In the rows, zero is written as 128.
Known rows, with every step that occurs
K-N-H-S-D: [189 150 103  60 131 137 106 115 104  58 117 195 115 129 161 130  87 134
 103 164 189 138 149 124 149 133  91 154 145 114 124 103 128  96  79]
R-W-K: [ 50 121 134 144 123  89 122 102 120 177  72 172 119  82 141 137  97 136
 161 142 162  81 154 137 173 141 145 162 143 147 112 120  96 111  88]
S-H: [164 125 131 135 111 147 132 120 150 154 150 186 133 129 152 154 114 148
 125 148 145  88 122 138 150 151 131 180 134 115 111  90  83  93 116]
Y-K-N-H-S: [157 140 141  67 130 191 114 104 113  70 128 177 123 107 152 142  94 143
 117 147 180 133 129 115 122 100  84 153 135 148 108  95 128 112  48]
K-W-R-Q: [ 69 157 104 190 132 124 113  71 178 107 153 128 128 108 152 160 112 153
 207 138 153 121 133 147 157 121 101 153  46 109  96 121  73 128  82]
L-U-N-H-S: [179 137 138  39 134 171 134 114 129  63 131 168 121  97 118 134  93 150
  72 149 166 123 173 122 128 123 102 163 151 146 101  61 104 108  61]
H-N-U: [ 43 184 155 193 118 175 132 105  93 171 133 145 111 122 166 136  94 152
 124 157 169 153 153 109 142 124 126 168  90 152 107  99 108 101  85]
H-S-D-W: [159 133  99  59 136 160 134 114  88 101  92 162 123 136 153 118  97 134
 111 145 168 114 160 125 104 169 122 166 165 144 123 125 146  94 108]
D-W-K-N-U-L: [ 29 185 150 165 131 196 122  75 109 197 123 117 115 113 148 114 105 135
 140 145 173 112 139 110 165 124 159 155 150 128 102 135 133  84  43]
Y-K-N: [125 119 147 184 125 173  85 105 144 145 151 152 117 140 176 130 120 140
 151 138 158 105 101 134 160 108  84 140 103 146 125 120 139 106  56]
S-D-W-K-Y: [161 133 133  12 128 162 115 128 107 125  87 169 126  86 133 108 130 136
 181 146 185  73 131  92 155 154 140 150 150 176 139 128 104  76 118]
L-U-N-K: [185  77 123 121 135 151 101 106 161 113 128 141 119  83 106 113 131 144
  75 150 151  82 180 115 161 117 113 161 158 128 120  71 120 114  66]
D-W-R: [117 138 122 155 118 169 113  97 136 177 137  76 120  86 133 143 110 150
 176 139 158 116 176 129 116 160 130 159 105 141  96 114 130 105 115]
K-N: [ 95 133 167 169 134 143  92  93 153 155 141 155 114 123 172 138 111 136
 139 144 159 117 110 134 154 122  90 155 100 139 116 123 131 102  74]
S-D-W-K-N: [ 99 129 159 116 134 153 103  91 119 158  84 177 111 109 178 121 121 126
 157 147 175  98 113 123 175 136 114 139 142 156 128 111 146 104  68]
Y-K: [147 108  84 177 116 174  99 125 130 122 156 140 124 144 148 124 115 151
 128 134 151  84 126 145 150 119 110 148 124 143 122 125 129 104  82]
U-N-H-S-D: [220 144  72  45 129 132 127 121 109  56 123 185 118 127 146 126  85 144
  89 165 182 129 171 129 146 142 103 155 157 113 120  88 119  94  79]
D-W: [106 115 108 116 138 165 136 103 112 147 106 123 126 121 142 122 112 137
 123 129 155  98 143 138  98 167 136 172 148 155 118 122 142 102 109]
D-W-K-N: [ 77 127 174 125 135 161 106  86 125 168  87 168 113 100 173 125 125 129
 157 141 168  94 108 124 166 130 116 142 135 166 122 110 143 108  64]
U-L: [ 88 156 103 156 139 151 112  90 150 161 161 117 123 131 127 127  92 142
 114 141 151  94 134 142 169 131 146 171 141 102 102 167 129  81  65]
S-D-W-K: [107 123 104  80 129 146 123 105  93 137  61 174 117  97 151 111 119 130
 136 147 175  73 144 132 170 159 152 146 178 156 128 112 137 104  96]
D-W-K: [ 79 117 123  94 130 157 128  99 105 154  66 162 120  85 144 118 123 134
 139 139 167  67 134 132 158 151 155 151 169 169 120 114 132 108  93]
R-W-K-N: [ 56 131 181 163 131 114 103  88 135 184  91 175 112  97 171 138 107 129
 174 145 165 103 122 125 176 125 108 150 116 150 118 115 119 110  62]
S-D-W: [150 122  82  99 137 148 130 111  98 124  96 145 123 139 153 112 108 131
 116 142 167 105 154 137 115 177 132 165 160 135 130 124 144  95 117]
L-U-N-K-W-D: [191 108 137 174 128 109 112  75 199 137 156 189 106 107 159 122 115 129
  80 147 168  95 109 104 196 111 129 157 137 129 107  99 108 123  84]
K-N-H: [125 130 120 138 139 151 110  87 133 114 124 140 122  96 152 128 117 131
 126 145 190 128 119 133 147 115 104 154 128 122 123  72 120 119  63]
N-U-L: [ 41 187 121 186 128 177 119  89 120 180 153 108 118 122 133 120  92 145
 120 146 165 114 152 125 156 127 158 167 136 111  94 145 117  79  62]
W-K-N-U-L: [ 29 189 151 176 128 186 112  77 119 191 135 124 113 112 148 118 101 138
 138 149 172 112 137 115 178 116 153 153 139 122  99 137 122  82  42]
S-D-W-R-Q: [ 74 157  83 170 125 122 118  84 149 116 132 106 132 120 141 142 112 150
 203 141 157 116 164 145 139 153 118 155  77 108 114 104  84 123  89]
H-S-D: [179 148  97  70 125 128 107 127 110  68 124 199 114 139 156 133  79 142
 100 163 171 125 158 129 145 145 100 162 142 120 118 133 125  87 101]

Rows
[168  96 120 130 155 164 104  77 149  87 123 193 117  92 165 140 123 132
 122 142 170 111  98 116 147  85  94 159 118 123 103 155 139 115  85]	N-K-W
[ 52 154  97 177 125 132 122  79 158 129 135  96 134 112 135 148 113 152
 205 134 151 111 157 145 132 147 120 158  72 118 107 106  82 127  86]	D-W-R-Q
[130 145 155  46 131 176 118  98 112  77 104 188 119  86 150 142  95 140
 118 151 183 129 130 114 136 103  96 152 143 152 106  93 124 113  51]	W-K-N-H-S
[107 137 171  86 133 160 106  92 112 141  82 188 111 105 178 125 116 128
 151 149 174 105 116 115 166 131 106 140 146 163 123 112 147 104  60]	H-S-D-W-K-N
[116 129 114  51 129 155 127 108  88 122  58 187 117  94 151 116 112 133
 131 149 176  79 145 126 161 154 145 146 182 162 124 113 140 102  90]	H-S-D-W-K
[ 67 199 138 175 124 184 138  91 118 195 159 130 122 138 147 132  87 146
 123 153 162 124 138 113 173 125 156 175 125 111 101 129 113  80  56]	S-H-N-U-L
[176 113 107 153 143 181 111  98 143  92 149 189 117 133 180 138 118 140
 131 130 158 104  87 138 155  94  90 147 103 141 104 160 135 107  86]	Y-K-W
[174 116 142 127 133 133 127 125 175 133 157 136 113 118 109 117 115 154
  58 139 127  84 189 149 171 158 118 162 132 148 110  56  96  96  86]	L-U-N
[143 143 124  50 131 170 126 107 114  63 121 173 124  95 135 144  87 146
  99 149 177 131 145 121 115 115 102 166 143 141 101  98 116 109  72]	N-H-S
[ 52 163 166 217 109 203 100 102 102 169 134 138 110 122 174 124 118 146
 146 147 174 133 138 110 135 111 113 143 103 154 110  94 112 100  67]	Y-K-N-U
[141 102 119 140 138 155 102  94 129 123 121 159 122 100 145 135 112 141
 116 158 167 116 135 102 161  94 103 171 123 124 129 118 147 119  66]	H-N-K
[165 134 120 181 120 178  96  94 158 139 170 121 113  94 159 156 115 151
 181 139 160 120 134 130 154 109  99 142  72 133  87 137 126 109  99]	Y-K-W-R
[186 109 138 122 151 172 123  79 145 101 129 214 120 109 180 153 119 133
 126 150 168 122  86 107 166  83  90 167 108 121 110 140 136 116  78]	S-H-N-K-W
[180 117 101 109 138 144 134 109 149 100 135 125 122  93 108 114 120 141
  70 142 169 104 175 145 160 140 123 158 150 131 118  26  95 116  70]	L-U-N-H
[148 151 148 137 124 145 146 115 137 166 152 190 126 150 173 161  95 148
 123 156 146 122 113 123 177 135 113 184  98 131 124  98 111 101  92]	S-H-N
[ 54 183 139 197 125 199 107  85 120 185 155 114 117 132 150 117 102 141
 136 145 167 116 136 116 166 111 141 153 129 118 101 140 128  82  39]	Y-K-N-U-L
[ 85 150  95 195 128 140 110  78 174 103 156 128 130 117 152 156 116 153
 212 135 154 116 131 147 160 113  97 146  48 111 101 122  79 129  75]	Y-K-W-R-Q
[169 109 131 128 158 164 114  75 141  94 124 202 117 102 177 146 116 132
 123 147 170 126  91 109 161  79  86 163 104 129 110 152 147 118  76]	H-N-K-W
[202  91 135 119 156 163 113  83 165  85 131 189 114  93 149 131 128 136
  95 142 159 102 123 118 163  94  91 156 127 130 103 120 128 113  76]	L-U-N-K-W
[164 135 107  53 139 168 133 105  85  98  86 162 123 130 160 117 102 128
 117 146 181 124 150 117 104 160 115 160 166 143 129 105 150 100  90]	K-N-H-S-D-W
[189 120 130 174 120 114 125  71 186 152 154 208 113 116 183 139 108 130
 108 154 173 108  79  97 194 102 129 165 125 117 112 112 114 124  86]	S-H-N-K-W-D
[ 99 127 130 136 136 131 117  84 120 134  90 153 122  79 151 128 114 125
 149 145 195 118 127 129 161 116 116 150 141 129 123  67 111 125  53]	R-W-K-N-H
[183 123 149 155 130 167  95  86 177 135 156 123 109  65 135 148 120 147
 153 147 160 118 162 115 164 110  99 149  90 127  87 107 120 114  93]	L-U-N-K-W-R
[152 131 122 189 123 100 120  75 189 150 161 187 108 122 179 134  99 133
 103 144 167 106  85 120 182 121 133 160 116 129 101 130 108 116 101]	K-W-D
